(in the rows, 128 means zero)
Known rows, with every step that occurs
nekev > nade > benur: [ 83 146 133 131  76 112 179 106 131 189  88  86 147  98 115 136  89 149
 104 156 122 154 152  87 106 158 113 105 109  99 112  95  89  87 120 160
 112 148 135 145 105 129  92 148 132 116  99 104 125 131 115 181 105 168
 146  78 158 107]
tomifig > maban > zufa > nade > nekev: [ 86 135 134 185  95 116 134 146 154  80  90  99  61  80 121 156 127 113
  99 125  83  99 120 134 212 106 120 193 108  34 141 114 103 132 151 155
 122 135 136 142  52  62 117 127 130 146 124 130 109 117  98 175 117 204
 188  99 140  98]
tipimo > nemar > maban: [122 137 111 142 132 122 179  92  75 121 121 122  83 119 136 150 126 135
 113 148 122 115 155 108 114 114 141  93  76 159 172 178 133 131 144 140
 132 113 147  99  81 111 107 166 137 175 152 146  97 136 100 107 143 143
 170 112 110 115]
nemar > maban > zufa > nade > runu: [ 95 118  95 116  96 131 142 134 124  53 107  93  86 117 101 139 103 155
  98  96 124 119 174 112 144 101 136 157  81 139 172 153 154 108 142 147
 113 127 114  94  20  92  80  82 125 199 139 137 145 127 170 162 131 211
 157  87 153  80]
maban > nemar: [118 122 144 130 122 133 169 133  96 144 103 131 111  76 139 128 112 140
 104 125 134 140 158  97 149 133 116 146 112 148 149 130 139 158 140 148
 142 127 111 129  94 120  95 124 102 148 106 107 167 113 107 135 126 183
 138  81 142 105]
runu > nade > benur: [ 87 129 172 159  64  95 107  99 144 178 125 128 104 150 128 130 109 142
  87 119  99 125 137 109 115 119 127 125 146 115 101 130 101 135  98 178
 117 133 159 145  74 123 126 152 139  86 111  81  91 160 104 174  98 140
 112  85 161 110]
vodes > nade: [ 99 126 126 116 113 113 125  92 133 132 137 133 136 128 149 139 142 122
 105 125 101 124 158 121 157  97  96 137 115 136 123 122 117 160 117 135
  98 152 128 129  95 116 125 134 110 143 126 110 126 108 124 144 103 161
 138 109 140 152]
maban > zufa: [101 141 143 140 110 148 125 149 128 123 114 142 136 123 111 122 100 142
 125 110 124 110 165 113 148 150 121 168 126 114 111 138 127  91 126 130
 118 135 110 124  58 114  98 118 124 160 102 110 127 115 106 128 128 151
 141  88 118  81]
zolivom > nemar > maban > zufa > nade: [ 64 155 116 138 115 140 117 143 117  97 119 124  80 105 112 165 110 145
 135 117  61 111 178 125 164  86 125 140  75 138 147 166 148 115 101 117
 141 132 131  94  36  93  90  97 116 210 131 137  89 119 150  86 113 200
 132 102 151  96]
tipimo > nemar > maban > zufa > nade: [ 59 132 118 147 105 151 135 103  59  89 102 116  70  86 145 157  97 150
  90 141  86 110 179 111 131 100 131 122  72 140 188 159 161 123 115 116
 126 117 125  76  44  74  85 135 138 205 144 142  95 144 112 145 120 190
 189  89 105  89]
nemar > maban > zufa > nade: [ 67 142 123 146 111 138 129 130 104  77 105 116  81  94 130 147 118 149
 106 121 101 118 162 122 147  96 115 165  83 145 168 157 140 116 130 143
 124 133 146  93  44  99  85 123 122 186 120 142 115 136 133 137 129 200
 159  88 134  85]
tomifig > maban: [138 144 125 183 137 103 161 134 153 113 122 108 105 122 131 138 151 111
 131 145 120 116 126 105 149 131 108 160 122  99 138 151 110 139 167 162
 141 132 174 140 105 100 127 154 105 133 123 138 140 103 104 112 116 158
 174  94 116 110]
maban > zufa > nade: [ 62 112 137 138 102 153 109 125 112 109 112 125 118  97 125 126  99 138
 106 106  92 123 164 108 150 107 110 159 109 120 134 118 141 115 121 115
 118 144 108 107  63  81 107 100 125 161 102 122 129 122 131 173 109 175
 154  80 142  88]
tomifig > maban > zufa > nade: [ 81 141 133 180 122 137 129 151 138  78 101 101 100  97 137 143 129 120
 117 140  98 112 145  97 175 118 107 190 112  76 155 129 137 127 150 144
 129 146 146 115  58  55 116 123 115 164 102 134 124 114 122 146 105 195
 189  85 121  87]
benur > nade: [ 98 128 122 147 101  92 143 119 117 143 130 150 100 103 111 134  96 117
 121 163 109 116 133 109 128 124 114 124 104 135 133 105 136 120 146 172
 113 148 137 151 120 119 117 113 103 140 121 102 111 102 114 147 129 129
 185  87 148 105]
tipimo > nemar > maban > zufa: [101 160 124 147 109 148 145 118  81 115 103 128  96 115 131 153  91 153
 104 134 106 107 173 119 122 139 153 121  81 138 169 180 150  97 133 123
 127 110 115  86  39  97  87 151 134 204 135 132  88 132  82 112 139 148
 171  98  78  78]
zolivom > nemar > tipimo: [115 122 108 121 153 104 129 126 133 179 148 133 105 129 114 143 117 102
 166 125 104 128 171  96 152 108 123 117 113 129 122 181 147 110  92 122
 151 120 134  99  74 140 120 132 120 155 102 141  85  86 128  66 101 129
  97 100 151 134]
tipimo > nemar > maban > zufa > nade > zamobev: [ 66 129  91 137 129 169 146 126  51 136 115 119  55  86 104 160 107 119
 113 164  96 122 191 135 135  94 149 126  73 124 161 154 155 123 141 136
  99 118 115  75  18  62 100 161 159 207  93 120  95 133 111 154 104 183
 212  78 131 107]
zolivom > nemar: [118 148 116 123 137 113 138 131 133 157 160 136 126 134 101 150 117 122
 153 120  81 112 155 100 157 120 131 118 118 126 114 137 129 124 113 111
 149 139 126 123  98 121 122 113 108 166 122 115 110 105 138  74 111 146
 111 113 163 124]
zufa > maban > nemar: [105 125  97 129 143 120 174 133  78 140 129 126 110  67 132 111 124 167
 135 151 119 100 173 103 173 123 122 149 118 150 141 135 160 154 146 164
 125 120 123 111  81  97  93 125 104 145 114 131 173 135 101  93 111 192
 163  97 159 117]
mita > nade > zufa > maban > nemar > tipimo: [ 80  97 133 128 135 103 181 114  41 168 104 166  84  31 142 136 126 131
 126 169 165 186 173  76 196 118 113 147 119  82 146 152 195 149 125 158
 115  82 121  87  51 118  70 152 112 106  80 120 110 116  88 120 102 171
 149  53 162  77]
bova > nade: [125  96 141 124 134 131 135 104 126 143 156 125 124 146 111 144 107 126
 103  99 114 127 157 133 136 148 115 135  89 111  82 158 100 128 138 136
  88 157 158 121 124 121 109 120  97 129  83 108 114  89 124 148 121 158
 142  97 160 118]
nekev > nade > vodes: [ 88  98 114 128 141 116 198 101 103 160  81 133 133 106  74 127  71 117
 131 157 125 153 140  79 131 145 106 108 103  93  94  60 129  73 123 131
 115 134  82 144 132 125 106 134 105 152 105 130 126 109 121 148 135 181
 150  88 175  89]
runu > nade > bova: [ 95 103 156 169 101  80  94  88 167 125 129 105 105 163  99 130 128 121
 101 107 114 141 160  99 137 104 121 124 182 118 106 111 120 148 103 141
 101 155 129 137 105 110  94 172 123 107 140  73 101 139 120 156  96 119
 111  95 185 113]
bova > nade > zamobev: [133  95 118 112 156 150 151 111 113 184 162 129 108 148  80 157 121 103
 125 128 127 136 177 146 152 127 127 133  90  81  59 155  87 128 155 144
  66 153 146 126 107 106 122 148 111 142  41  86 122  76 122 161 103 165
 171  80 195 124]
tipimo > nemar: [106 109 123 134 116 128 156  90  86 152 124 133 124 113 134 133 101 120
 112 140 108 117 158  85 122 135 135  92 108 137 145 133 146 136 142 116
 126 124 106 111  94 103 122 145 133 153 133 119 109 128  96 140 124 130
 160 111 119 123]
maban > nemar > tipimo: [112  94 131 136 136 128 172 124  89 175 113 127  92  76 146 114 113 123
 124 134 157 157 167  98 137 119 118 143  99 157 157 179 155 133 121 153
 147 105 129 101  76 134  90 144 114 138  78 125 148  86 100 118 115 164
 117  65 122 124]
vodes > nade > zufa > maban: [ 64 121  68 118 145 104 150  80 107 131 146 147 113  97 139 131 151 172
 119 141  90 114 148 135 190  95 113 154 127 102 124  80 142 138 123 151
  97 117 113 106  77  86 106 130 138 130 129 106 117 140 102 108 119 174
 181 101 168 124]
zamobev > nade > zolivom > nemar: [114 105 113 117 108 111 157 110 184 113 171 120 119 115  62 129  86 145
 132 128  87 118 144 136 144 124  96 142 112  94 107 119 155  83  91 143
 134 139  95 167  63 158 145 142 117 178 161 134 112 126 139 103 128 193
 112  93 191 153]
benur > nade > mita: [ 94 126 115 177  82  89 151 115 119 138 109 145 108  79 123 124  90 131
 100 137  98 133 144  86 136 107 139 147  92 116 121 108 129  75 136 179
  87 126 128 163  90 123 130 120 128 148 129  83 105 102 146 169 150 149
 175  70 147 106]
zamobev > nade > zufa > maban > nemar: [ 84  94  85 120 129 128 189 127 100 135 128 134 119  40 123  96 121 203
 125 157 120 115 147 116 164 134 103 165 117 118 149  92 199 134 132 190
 137 109  91 130  40 125  90 163 142 133 111 105 143 141 101 113 159 212
 191  91 168  91]
nekev > nade > zufa > maban: [ 70 144  75 135 147 111 211  91  81 150 117 106 137  73  90 120 113 182
 124 181 119 132 146  94 165 150 116 118 116  76  99  67 148  87 138 148
 108 133  94 104  99  92  61 131 145 126 107 129 142 139 102 117 128 172
 200  80 176  72]
nemar > maban > zufa: [106 169 127 138 122 134 129 147 121  95 108 128 101 125 120 142 110 155
 118 117 117 117 161 126 138 133 124 164  88 138 145 183 126  89 131 147
 133 123 144 108  35 121  81 138 122 184 117 134 117 116 104 100 144 159
 141  89 105  69]
nemar > maban: [122 151 116 139 139 106 160 115 115  97 136 112  91 127 129 144 136 134
 126 131 136 129 143 122 119 114 113 131  87 153 157 181 112 131 147 171
 134 131 172 111  83 136 102 149 116 162 141 141 131 114 118  96 152 159
 150  98 134 107]
tomifig > maban > nemar > tipimo: [131 111 129 176 155 113 180 143 123 150 100 107  72  75 164 122 148 104
 132 161 157 157 149  90 161 120 107 170 107 121 172 182 145 150 153 175
 151  94 173 104  71 105 104 160 103 126  80 147 136  75  84 104 107 178
 150  73 103 113]
bova > nade > mita: [127  97 132 158 114 126 149 107 132 127 130 119 123 126 117 132 111 140
  74  76 100 139 174 112 159 130 125 154  91  84  77 159  89  86 141 135
  70 139 148 130  94 131 120 125 128 135  91  97 104  94 152 174 129 180
 147  76 171 107]

Rows
[ 87  86 110 116  83 145 124 134 133  80 109 109 120 115  94 118  87 138
  99  90 110 119 172  95 155 116 130 158 113 120 138  97 162 111 134 129
  99 141  77 111  35  72  94  72 131 176 118 116 151 118 168 192 110 192
 147  88 165  91] : maban > zufa > nade > runu
[107  83  92 106 101 113 152 101 131  90 128 103 109 114 102 120 123 126
 105 100 121 125 159  86 143  84 134 128 117 131 147  96 143 143 148 136
 106 153 108 112  73  90 115  80 122 153 136 124 157 111 183 193 118 192
 146  96 187 118] : zufa > nade > runu
[ 64 102  79 138 165 113 211 107  40 201  85 106 108  23 125 111 108 176
 123 190 160 171 168  91 158 139 109 134 103  98 136 102 181 100 111 159
 125  95  86  75  70 104  32 143 136 124  67 137 143 113  89 110 112 191
 175  49 172  70] : nekev > nade > zufa > maban > nemar > tipimo
[ 99  86 159 130 111 107 169 106  93 120 105 190 110 110 104 156  90  79
 132 127 125 170 145  72 161 120 117 130 124  71 106  93 143 127 135 136
 100 131 111 161 110 142 146 144  82 119 120 121  93 114 122 154 121 160
 124 101 172  91] : mita > nade > vodes
[104 116 132 120 103  97 128  97 140 136 125 128 104 113 131 156 144 120
  95 112 101 100 120 145 196  89 108 143 110  98 115 103  87 153 117 149
  95 146 117 149  93 122 131 128 127 145 154 101  95 117 105 178 118 175
 124 121 159 171] : vodes > nade > nekev
[108 169 110 140 118 131 150 131 151  91 139 117  85 118  70 162  81 154
 137 113  76 132 171 143 169 115 138 163  85 115 132 164 136  52  94 114
 147 124 108 141  30 117  94 109 107 219 159 149 106 120 119  77 125 199
 103  74 144 101] : nade > zolivom > nemar > maban > zufa
[ 52 147 126 138  71 144 132 133 126 104  90 100  73  90 140 155 102 175
  92 135  90 135 155 122 124  99 128 163  92 129 170 154 113  98 117 166
 118 124 168 117  25  95 109 146 140 166 113 113 105 152 133 174 124 205
 157  70 131  84] : nemar > maban > zufa > nade > benur
[120  57 118 118 152 136 156  87 122 137 125 161 114 146  86 142  84 115
 127 105 107 147 152 123 147 137 120 134  85  84  69 106 104  90 137 127
  87 133 115 139 127 130 137 133  91 139  83 107  97  87 129 141 149 171
 148  95 188 101] : bova > nade > vodes
[ 84 132 115 186 111 128 141 125 161  70 126 114  82  84  92 157  99 124
 123 150  48 126 145 118 204 102 120 187 107  48 137 116 148  84 109 101
 144 135 118 144  41  61 114  92  95 186 141 145 121 119 122 116  75 234
 141  69 156 111] : tomifig > maban > zufa > nade > zolivom > nemar
[111 132 153 117 114 121 167 134  84 151 134 163 111 121  92 163 122  72
 136 153 149 161 163 100 164 125 119 134 124  75  95 144 136 155 157 164
  79 157 129 142  78 127 125 158 107 114  82  90 123 102 112 175  76 141
 155  88 183 115] : mita > nade > zamobev
[ 63 111  76 124 135 128 173 102  78 156 124 146 108  49 152 120 142 189
 110 159 103 142 161 119 207 104 112 170 113 126 153  73 160 158 124 149
 103 103  96 104  63  87  83 117 117 137 113  97 142 138  95 110 115 201
 174  99 164 112] : vodes > nade > zufa > maban > nemar
[102 122 174 135 103 100 173 107  93 130 108 174 125  80 117 154 129 115
 106 139 137 194 123  82 169 141 114 140 139  62 126 107 130 125 148 138
 119 123 111 140  90 143 114 134 113  92 116  97  93 113 102 161 130 154
 145  83 166  76] : mita > nade > zufa
[ 92  61  88 120 173 125 172 105  65 189 134 137  81  65 128 126 115 165
 113 155 135 157 188 123 175 126 121 154  88  97 118 158 156 115 133 144
 105  87 141  70  72 106  67 140 119 117  48 111 108  75  87 107 124 191
 169  56 176  84] : bova > nade > zufa > maban > nemar > tipimo
[ 94  84 103 139 114  96 159 103  98 147 117 186  93  97  83 137  73 102
 150 173 102 134 121  95 130 114 122 128 103 113 119  52 144  83 134 172
 111 124 107 171 130 114 150 117  99 144 115 112  98 100 123 147 155 155
 178  84 159 102] : benur > nade > vodes
[ 68 114 112 138 107 144 132 111 139  96 145 128 102  95  80 144  69 140
 122 115  53 135 167 120 176  96 118 168 109  93 112  96 153  75  81  89
 132 136  73 143  40  90 112  74 119 190 146 132 125 130 141 133  83 221
 108  74 177 125] : maban > zufa > nade > zolivom > nemar
[ 82 123 128 183 116 122 146 116 156  57 112  98  86  85 104 140 100 134
  98 146  93 141 142 125 173 104 101 205 106  55 148 108 135  87 135 132
 127 139 137 143  50  68 120 115 115 160 134 150 150 125 105 163  93 235
 176  57 128  95] : tomifig > maban > zufa > nade > zolivom
[ 70  63 110 117 139 121 165  90  98 114 115 149  99  97  99 127 100 111
 136 135  96 143 137  89 146  81 110 138 104 112 131  71 140 118 128 133
 119 124 115 137 118  95 161 116 112 141 128 132 129 121 149 161 135 197
 145 100 183 116] : zufa > nade > vodes
[ 88 126  98 127 141 103 160  76 127  70 157 106  55 101  87 166 117 131
 115 139  68 150 161 130 159  55 118 125  73 127 150 148 134 106 111 126
 145 134 143 134  70 124 119 114 106 197 184 168 124 126 152 101 108 233
 119  84 198 152] : zufa > nade > zolivom > nemar > maban
[131 106  98 119  80  86 157 123 144 125 117 129 110 118  84 129  91 123
 110 145 122 120 144  89 128 127 141 122 104 129 138  86 155 106 155 168
 101 145 101 151  95 107 114  81 110 152 131 106 131 108 143 174 140 147
 170  83 169 114] : benur > nade > runu
[112  95 122 114 139 122 160  90 117 159 133 145 115 114 108 155 117 140
  97 118 117 171 143 131 153 145 123 152  97  79  84 113  91 106 146 123
 116 132 129 128 112 123 100 122 108 112  83  92  96  92 110 149 147 168
 165  74 183  79] : bova > nade > zufa
[ 69  99  67 143 141  92 170 116  49 201 107 158  56  22 131 113 101 153
 137 207 134 152 157 103 166 114 129 146  86 121 172 111 198 115 133 186
 125  80 121  99  61  91  75 130 124 129  79 118 110 104  77 108 130 155
 207  54 152  81] : benur > nade > zufa > maban > nemar > tipimo
[ 64  94  74 115 159 110 169  91  70 178 114 145  81  44 163 113 147 167
 118 156 129 147 172 117 198  82 107 165 110 131 163 118 184 145 102 155
 107  86 105  81  48  97  81 145 132 123  85 110 122 109  85 103  99 186
 158  68 150 122] : vodes > nade > zufa > maban > nemar > tipimo
[ 90 170 166 133  83 109 138 130 123  81 126 153  85 100  80 193  76 121
 115 130  90 160 176 126 194 119 129 156  89  74 134 177 151  77  96 112
 117 131 121 144  18 140  85 110  87 196 161 142  80 118 112 105  99 197
  96  70 149  91] : mita > nade > zolivom > nemar > maban > zufa
[ 72 131  78 139 150 116 228 109  62 170  87 113 125  26 114 110 105 191
 109 182 128 154 158  88 177 149 118 128 107  97 129  59 162 109 138 148
 133 113  74 108  86  86  37 121 123 134  93 111 164 137  91 117 113 203
 198  72 177  67] : nekev > nade > zufa > maban > nemar
[ 86 139  97 170 134 151 143 167 122 115 115 109  75 102 104 145 132  95
 137 157 107 126 161 124 176 107 118 198 114  56 134 128 129 128 163 154
 108 144 136 121  35  42 122 141 118 158  59 117 135  96 114 155  82 194
 208  76 141  97] : tomifig > maban > zufa > nade > zamobev
[140  82  97  95  95 117 157 123 174  98 145 108 139 138  82 102 110 148
 113  91 144  98 141 105 115 136 105 144 108 130 121 125 160 125 143 182
 105 149  93 150  52 146 128 132 139 161 131 118 151 108 174 159 154 172
 137 110 176 123] : zamobev > nade > runu
[104 110 165 174  90  72 111  95 134 146 124 119  73 141 113 143 126 121
  88 114 110  95 122 150 166 106 115 123 139  80  76 117 100 151 115 177
 111 139 126 147  89 122 107 146 142 106 143  98  93 141  88 170 128 144
 110 101 175 117] : runu > nade > nekev
[106 132  87 135 115 115 153 137  97 181 139 148  91 108  74 152 106 101
 148 189 120 128 144 124 129 113 127 136  94 115 112  97 135 120 157 182
  92 149 123 147  94  99 125 134 114 148  71  89 116  89 106 154 121 132
 205  85 174 123] : benur > nade > zamobev
[110 116 121 151  97  85 161  92 129 122 146 135  85  98  84 138  78 127
 104 183 115 138 123 124 127 115 124 140  91 115 123  88 132  85 138 162
 108 147 122 180 111 119 121 111 101 151 150 123 135 119 103 168 129 163
 171  60 162 127] : benur > nade > zolivom
[132  93 148 129 119 110 141  95 142 137 143 111  91 137 102 169 118 130
  89  99 105 103 140 165 178 129 126 133  90  72  71 132  61 129 143 145
  84 153 145 137 120 118 112 130 118 130 102 103  88  97 107 178 134 170
 143 102 191 130] : bova > nade > nekev
[121  97  99  97  98 114 144 100 160 116 130 118 136 148 114 129 131 131
  95  97 111 117 159 113 161 101 123 137 119 134 128 101 129 154 125 139
  80 148 101 129  71 101 117  88 113 160 133 102 134 104 161 160 105 177
 128 117 158 145] : vodes > nade > runu
[ 96 108 155 198  91  98 124  98 132 133 110 118 114 129 126 111 125 136
  78  80  98 127 152  97 151  96 116 147 142  95  84 143 115 113 100 170
  88 117 125 134  49 123 120 138 141 127 136  90 102 135 137 156 117 154
 109  73 165 104] : runu > nade > mita
[ 83 127 124 129 128  88 165 109  74 125 130 173 119  74 117 149 132 145
 131 153 126 146 156  90 191 121 117 138 143  58 120 104 159 146 155 156
 101 122 127 123  80 107 104 144 121  95 123 115 103 138 101 120 113 150
 174  82 179  87] : mita > nade > zufa > maban
[102  98  87 117 167 120 168  85 100 136 155 139 112 115 101 144 123 162
 123 139 104 122 156 139 170 138 130 142 110  78  83 117 126 105 154 134
  87 128 145 107 105  85  98 130 125 112  87 111 104 114 108 114 132 168
 193  87 194  88] : bova > nade > zufa > maban
